Known rows, with every step that occurs
tatosu talo: 7.0 18.0 4.7 -30.0 18.8 -1.7 -22.6 -0.9 17.8 -10.5 9.6 0.5 7.5 15.5 -8.2 -12.0 4.9 -11.5 10.7 30.3 13.0
tatosu kolonov duken sakal gidaz: -9.0 9.0 21.8 19.8 -27.0 -2.4 23.2 48.3 -9.9 -50.7 31.7 14.5 -17.4 1.0 22.4 10.0 13.0 1.7 4.4 -8.9 11.1
duken kolonov tatosu talo: 6.9 10.1 -29.3 -32.8 15.2 -14.2 22.7 -27.5 14.0 -32.1 -4.8 -26.3 2.7 28.8 7.3 1.3 26.5 9.0 0.5 3.5 29.2
talo duken: 46.5 -4.4 4.1 -14.5 -7.8 18.1 -18.7 22.8 16.7 22.6 13.5 -6.8 10.9 10.6 -6.1 -0.8 -10.3 12.6 13.3 16.1 -5.8
duken kolonov tatosu talo gidaz sakal: 6.9 7.8 -31.4 -15.8 43.9 -4.5 23.8 -63.5 48.4 4.8 -4.2 -43.1 28.4 -7.9 -3.9 -0.2 -0.3 8.8 -0.5 10.9 -3.5
duken kolonov tatosu talo gidaz: 18.1 7.9 -35.7 -26.0 23.7 -12.8 17.5 -57.1 49.7 -16.2 -6.6 -27.7 20.3 15.9 2.1 -6.5 20.7 4.4 1.8 0.0 19.4
sakal gidaz: -1.3 -1.3 17.0 5.3 -11.9 -5.0 -8.1 20.1 -16.1 7.9 -8.7 17.0 -8.1 1.7 -6.8 0.0 -13.4 -6.5 -5.7 7.0 -6.7
sakal gidaz talo duken kolonov: 22.6 -19.1 -3.7 24.2 -28.8 1.7 19.6 1.6 -9.6 35.5 -12.2 27.3 3.6 9.4 -4.2 11.2 -14.8 13.3 -9.6 -24.9 -18.2
duken sakal gidaz talo tatosu: -25.8 -5.6 17.6 13.4 -4.3 -7.0 7.6 39.0 -40.6 25.7 11.9 48.0 -21.1 19.4 -5.3 22.0 -28.3 -23.2 0.5 -27.2 -10.3
duken kolonov: 19.8 1.4 -4.1 -10.1 -18.8 -2.3 -11.3 -15.3 -2.0 -10.4 -25.9 -1.4 -14.0 6.6 13.8 -0.5 9.0 14.9 11.8 -3.0 7.8
tatosu talo duken sakal: 12.6 9.3 12.5 -30.1 23.8 8.8 -26.4 26.9 39.2 20.7 33.1 -7.4 0.3 24.5 3.6 0.9 -6.3 -0.1 14.0 21.5 10.7
kolonov duken sakal gidaz: -15.2 2.4 25.5 14.2 -29.4 -6.8 1.8 31.2 3.1 -20.9 4.8 22.2 -29.4 2.2 26.4 9.9 -3.2 5.8 15.4 -10.6 6.4
tatosu talo gidaz sakal duken: -22.2 5.3 6.1 -5.9 49.7 10.4 -45.8 -39.9 30.7 31.8 -4.2 -22.6 26.4 -45.7 -26.4 -28.5 -8.5 -21.6 -7.0 39.9 -20.7
tatosu talo gidaz sakal: 8.8 13.9 3.4 -13.5 48.9 6.7 -18.9 -38.6 51.9 24.1 11.2 -16.4 32.0 -23.1 -20.3 -13.1 -20.1 -12.9 8.7 37.3 -18.8
talo gidaz: 31.6 -0.9 2.3 -3.2 -1.0 4.1 -26.8 -21.2 35.5 14.0 -8.8 4.1 14.8 -8.5 -4.5 -12.8 -8.7 -2.5 14.5 10.1 -6.2
sakal duken kolonov tatosu: -14.2 -10.5 -22.8 -6.6 -12.5 -5.1 -4.8 -17.0 -25.7 -15.6 -34.5 -31.0 -11.3 -1.7 11.2 -8.0 26.6 12.4 -13.1 -11.9 19.0
tatosu kolonov duken sakal gidaz talo: -11.2 -1.0 18.8 40.3 -32.3 -7.3 34.2 40.0 -19.6 -40.3 28.1 42.9 -8.4 -0.3 17.0 11.5 5.0 -5.8 1.1 -29.7 5.6
sakal duken: -11.3 -3.5 11.1 -3.9 -7.6 7.1 -49.0 8.5 -21.5 3.3 -19.9 -3.9 -7.7 -17.5 -6.1 -21.0 8.3 -8.6 -3.7 16.3 1.9

Rows
-17.8 -2.0 12.7 20.7 -27.9 -4.3 28.0 32.7 -27.6 -7.5 19.3 49.5 -24.5 17.0 8.1 23.2 -12.7 -11.8 18.4 -32.4 -3.2 | kolonov duken sakal gidaz talo tatosu
8.0 5.3 -6.0 22.6 -28.1 3.5 58.4 34.8 -45.2 -44.2 39.1 35.0 6.6 13.3 -15.2 13.6 7.5 -16.1 2.9 -17.8 -4.3 | sakal gidaz talo tatosu kolonov duken
-11.8 -14.5 -23.4 10.4 17.4 4.2 -2.4 -53.9 8.4 18.3 -33.5 -45.5 14.5 -41.4 -1.1 -8.9 1.5 10.9 -15.3 -4.5 -11.8 | talo gidaz sakal duken kolonov tatosu
-11.5 -7.1 -1.6 -3.6 -18.2 2.1 -36.1 -15.9 -24.5 -4.6 -38.8 -10.0 -19.3 -16.4 6.3 -14.4 19.5 5.7 -5.2 -0.6 6.7 | sakal duken kolonov
-37.4 4.2 -22.6 -15.9 37.1 -1.0 0.9 -35.1 -10.3 -5.7 -15.4 -50.6 7.8 -17.6 -5.4 -8.5 16.2 2.9 -19.3 16.3 6.1 | gidaz sakal duken kolonov tatosu talo
32.9 7.6 -12.5 -31.4 9.3 8.5 -5.3 -12.2 32.4 5.4 7.6 -20.0 7.4 23.7 -2.5 -3.0 12.9 12.7 9.9 19.3 7.8 | tatosu talo duken kolonov
-24.0 -11.1 27.6 27.8 -13.9 -13.4 -6.0 27.7 -20.1 23.4 -5.5 53.6 -17.0 2.4 5.7 10.3 -25.6 -13.0 -5.3 -25.7 -7.2 | duken sakal gidaz talo
-22.2 -5.5 3.0 6.8 3.9 9.4 -31.2 -23.0 -26.1 15.5 -35.4 -26.3 -10.0 -40.9 0.8 -10.0 -0.3 10.0 -6.9 8.5 -13.8 | gidaz sakal duken kolonov
-10.3 1.0 1.2 -17.6 27.2 -4.8 19.2 38.3 21.9 16.6 36.9 -13.5 1.7 35.7 0.9 15.0 -6.9 -1.3 -12.4 4.9 12.1 | kolonov tatosu talo duken sakal gidaz
-0.2 1.8 0.0 17.1 -5.8 1.4 38.7 39.7 -61.3 -11.6 30.6 34.0 10.9 17.0 -28.2 12.4 -6.4 -26.6 -14.3 -13.4 -9.0 | sakal gidaz talo tatosu kolonov
21.4 -23.9 -24.4 19.9 -22.2 -5.8 50.8 0.2 -12.7 22.4 -6.1 8.8 9.5 20.7 -2.0 19.8 -7.2 18.2 -18.4 -36.2 -6.5 | sakal gidaz talo duken kolonov tatosu
-21.9 -2.5 31.5 7.3 -6.4 -8.1 -16.0 36.5 -10.7 12.3 -3.6 22.5 -27.3 5.6 12.2 10.2 -18.0 -4.4 -2.8 -4.9 0.8 | duken sakal gidaz
33.6 13.4 -0.7 1.5 -28.2 8.3 17.1 22.0 0.6 -65.6 29.2 -3.0 7.1 1.2 11.3 -5.1 27.5 9.1 18.8 8.2 15.9 | tatosu kolonov duken
-9.9 -11.1 -2.2 13.6 10.9 11.0 -33.8 -52.4 10.1 30.4 -38.6 -25.6 6.5 -54.4 -5.1 -17.4 -5.8 5.7 -6.4 7.2 -24.7 | talo gidaz sakal duken kolonov
